Each row was made from one small tree. The marks that hang from a mark follow it in brackets, in alphabetical order. Every link used is in the known rows. Write each row's tree.
In the rows, zero is written as 128.
Known rows:
N[E[V] K Y]: 152 136 108 116 185 130 104 120 140 139 108 148 126 163 168 130 146 108 187
K[N[E[V] Y]]: 168 128 104 114 170 125 123 104 129 112 111 158 122 155 155 132 152 123 128
N[E F Y]: 136 136 117  78 172 118 130 123 132 142 116 125 124 157 148 130 153 131 183
V[E[N[K]]]: 148 156 133 167 147 127 108 133 141 109 111 132 140 144 174 127 150 128 179
E[N]: 158 141 123 124 135 121 127 150 129  93 114 138 136 137 156 130 149 134 145
T[V[E[N[F Y]]]]: 119 150 125 139 184 129 131 137 140 126 117 150 134 156 154 120 153 139 184
K[N[E[V] F Y]]: 140 133 118  81 178 124 123 106 132 115 116 155 119 165 157 126 151 119 145
F[N[E K Y]]: 154 135 110 107 161 119 110 116 146 165 108 133 127 166 176 124 151 127 226
Y[N]: 174 139 128 129 125 121 128 130 128  87 114 130 133 126 156 128 145 142 122
E[N[Y] V]: 150 135 102 142 162 131 122 149 135 102 113 156 132 159 158 134 145 121 160
N[Y]: 135 138 104 137 153 117 128 132 130 140 113 121 133 148 150 139 148 138 151
Z[V[E[N[F K Y]]]]: 116 158 123 144 139 124 101 125 143 112 122 132 131 163 178 123 148 141 211
T[V[E[N[F K Y]]]]: 106 155 128 142 190 128 108 129 150 122 115 146 134 162 175 118 147 130 209
T[V[E[N[K]]]]: 141 155 138 162 173 132 109 134 143 116 112 153 140 144 172 116 152 133 175
F[N]: 147 142 130 119 135 120 130 141 134 165 114 134 135 150 156 122 155 143 166
V[E[N]]: 161 148 130 165 142 125 130 139 130 112 114 135 143 138 155 129 156 137 151
E[N[K]]: 144 147 127 125 141 122 105 141 140  85 111 132 135 144 176 126 144 126 172
T[V[E[N]]]: 152 148 133 160 169 133 130 142 134 121 115 157 141 136 152 117 156 142 150

Which tree is each row?
110 147 120 109 175 129 100 144 148  98 115 152 127 174 178 127 139 107 204 -> E[N[F K Y] V]
204 130 130 108 152 134 125 123 129  95 113 161 128 136 153 121 148 120 134 -> Y[N[E[V]]]
159 135 112 111 177 132 105 121 147 170 109 158 127 176 174 120 149 112 224 -> F[N[E[V] K Y]]
140 150 110 179 156 124 107 127 143 110 110 129 139 155 174 134 147 127 195 -> V[E[N[K Y]]]
162 142 147  75 166 134 102 118 141  91 115 157 122 150 172 116 143 109 178 -> Y[N[E[V] F K]]
147 137 141  69 171 126 124 115 129 117 117 160 120 155 156 120 154 121 128 -> K[N[E[V] F]]
114 157 126 145 163 123 107 129 147 113 114 126 135 165 174 131 146 124 212 -> V[E[N[F K Y]]]
112 160 152 127 182 131 109 134 148 119 116 150 136 151 173 111 152 130 192 -> T[V[E[N[F K]]]]
107 149 118 105 158 118 104 135 145  91 114 126 127 165 178 130 141 123 207 -> E[N[F K Y]]
175 132 131  98 164 134 128 134 135 173 114 165 131 158 155 114 157 121 179 -> F[N[E[V]]]
167 150 128 162 115 127 124 138 126 115 122 142 139 138 156 122 156 154 148 -> Z[V[E[N]]]
124 154 148 128 177 132 131 143 137 125 119 155 138 147 153 113 156 140 169 -> T[V[E[N[F]]]]
131 151 147  97 138 121 104 124 141  84 116 125 127 141 176 122 139 129 165 -> Y[N[F K]]
135 144 103 139 151 119 106 136 142  90 111 129 131 157 178 135 140 124 190 -> E[N[K Y]]
191 137 132 109 159 134 102 113 139  91 110 158 126 140 173 121 142 112 161 -> Y[N[E[V] K]]
